Every row comes from one small tree of marks. The marks that hang from a mark follow it in brackets, in alphabetical order. Every link used is in the known rows. Which tree was each row made from?
In the rows, zero is written as 128.
Known rows
gedu(mugon tepi(ripo) zukipe): [131 154 134 164 125 133 120 122 126 192 111 115  88 133 146 137 126 105
 179]
tafim(gedu(mugon tepi(ripo) zukipe)): [147 168 142 138 138 162 133 110 116 146 118 131 124 104 142 120  86 127
 122]
tepi(gedu(mugon tafim)): [144 128 114 101 158 137 135 165 134 100 159 133 110 123  99  98 128 132
  95]
ripo(tekir): [129 115 125  87  61 118 101 100 168  79 153 112 185 129 170 154 193 154
 131]
tekir(ripo): [105 133 128  99  82 125  74 127 167 115 140 175 196 155 224 121 252 189
 138]
tepi(gedu(mugon tafim zukipe) ripo(tekir)): [179  96  68 107 117 149 142 136  91 137 129  83  94 121  99 176 183 119
 109]
mugon(gedu(tafim tepi(ripo(tekir)) zukipe)): [138  96 122 154 129 114 128 105 120 125  85 122 134 137 102 151 153 104
 127]
zukipe(gedu(mugon tepi)): [ 99 155 154 124 120 117 151 148 133 115 150 131 150 116 104 106  75 126
 124]
zukipe(gedu(mugon tafim tepi)): [ 90 125 157 137 142 104 156 168 125 134 132 137 133 140 105  87  62 126
 106]
buniv(gedu): [110 118 131  95 144  93 114 138 153  84 169 115 157 138 140 121 137 145
 139]
tepi(ripo(tekir)): [112 121  79  78  49 155  90  87 147 102 131 110 156 123 197 197 212 177
 145]
tafim(gedu(mugon tepi)): [136 166 157 115 147 158 137 120 141 116 123 132 147 108 153  88  54 142
 102]
tafim(gedu(tepi zukipe)): [139 164 173 137 128 142 118  85 139 114 143 165 157 104 152 105  89 134
 132]
gedu(tafim zukipe): [ 98 118 149 157 123  92  83 144 149 143 146 187 120 158 152 103 188 130
 145]
tepi(gedu ripo): [139 146  70  72  94 177 111  90 129  82 162 134 128  92 144 178 177 168
 136]
tafim(gedu(mugon tepi zukipe)): [147 169 166 142 149 145 134 118 128 136 130 137 135 105 132  93  74 116
 117]
tafim(gedu(mugon tepi(ripo(tekir)) zukipe)): [159 153 138 132 128 158 139 103 113 143 113 111 133 105 141 132  91 121
 118]
zukipe(gedu(tafim tepi(ripo))): [ 77 117 141 130 109 115 137 128 124 121 130 152 145 136 139 123  89 154
 125]
gedu(mugon tafim tepi(ripo(tekir)) zukipe): [137  89 134 176 142 113 135 150 111 211  77  98  76 171 146 127 116 100
 145]

Which tree is each row?
[148 126 130 121 139 119 116 128 133  99 173 164 120 118  98 112 164 124
 126] | tepi(gedu(tafim zukipe))
[125 115 172 190 172  94 129 167 133 201 100 135  78 174 133  74  90  91
 145] | gedu(mugon tafim tepi zukipe)
[100 107 130 128 120 116 160 156 109 140 115 108 131 140 116 124  82 132
 105] | zukipe(gedu(mugon tafim tepi(ripo(tekir))))
[167 162 119 112 140 135 128 142 129 105 183 133 114  96  76 120 161 106
 130] | tepi(gedu(mugon zukipe))
[ 97 153 132 119 109 131 149 138 121 125 139 120 139 113 115 133  87 135
 129] | zukipe(gedu(mugon tepi(ripo)))
[150 150  80  96  95 165 107  89 114 103 168 142 116  92 121 182 200 143
 154] | tepi(gedu(zukipe) ripo)
[120 110 139 183 154 116 127 157 117 217  84 125  64 170 150 113 109 106
 151] | gedu(mugon tafim tepi(ripo) zukipe)
[170  92  74 102  98 144 126 101 101 115 142 110 116 118 118 188 199 137
 125] | tepi(gedu(tafim zukipe) ripo(tekir))
[134  89 158 160 199  70 147 174 123 164 123  94  99 172 106  86  76  94
 139] | buniv(gedu(mugon tafim tepi zukipe))
[139 122  66  89 135 169 131 147 111 121 131 114  89 119 124 147 151 152
 104] | tepi(gedu(mugon tafim) ripo)
[ 88 123 134 133 131 121 153 161 113 143 118 128 122 138 116 114  75 136
 110] | zukipe(gedu(mugon tafim tepi(ripo)))
[135 122 111 114 107 140 128  86 140  85  97 110 161 113 123 164 142 129
 129] | mugon(gedu(tepi(ripo(tekir))))
[131  86 135 153 188  85 144 165 110 175 113  85  90 170 118 114  92 102
 143] | buniv(gedu(mugon tafim tepi(ripo) zukipe))
[136 142 147 150 128 116 121  96 141  99 120 142 152 112  90 134 145  97
 148] | mugon(gedu(tepi zukipe))
[148 126 118 141 108 128 126  83 127 108 104 117 151 112  99 170 165 102
 146] | mugon(gedu(tepi(ripo(tekir)) zukipe))
[134 163 134 108 135 174 135 111 130 125 113 122 136 107 163 114  65 150
 106] | tafim(gedu(mugon tepi(ripo)))
[129 113 149 163 151 101 124 117 136 118 101 150 136 137  90 114 132  97
 129] | mugon(gedu(tafim tepi zukipe))
[111 106 116 131 137 132 126 112 137 107  81 133 137 137 126 135 124 132
 116] | mugon(gedu(tafim tepi(ripo)))
[ 83 132 135 120 128 106 140 189 125 114 151 145 138 132  98  95 117 135
  91] | zukipe(gedu(mugon tafim))
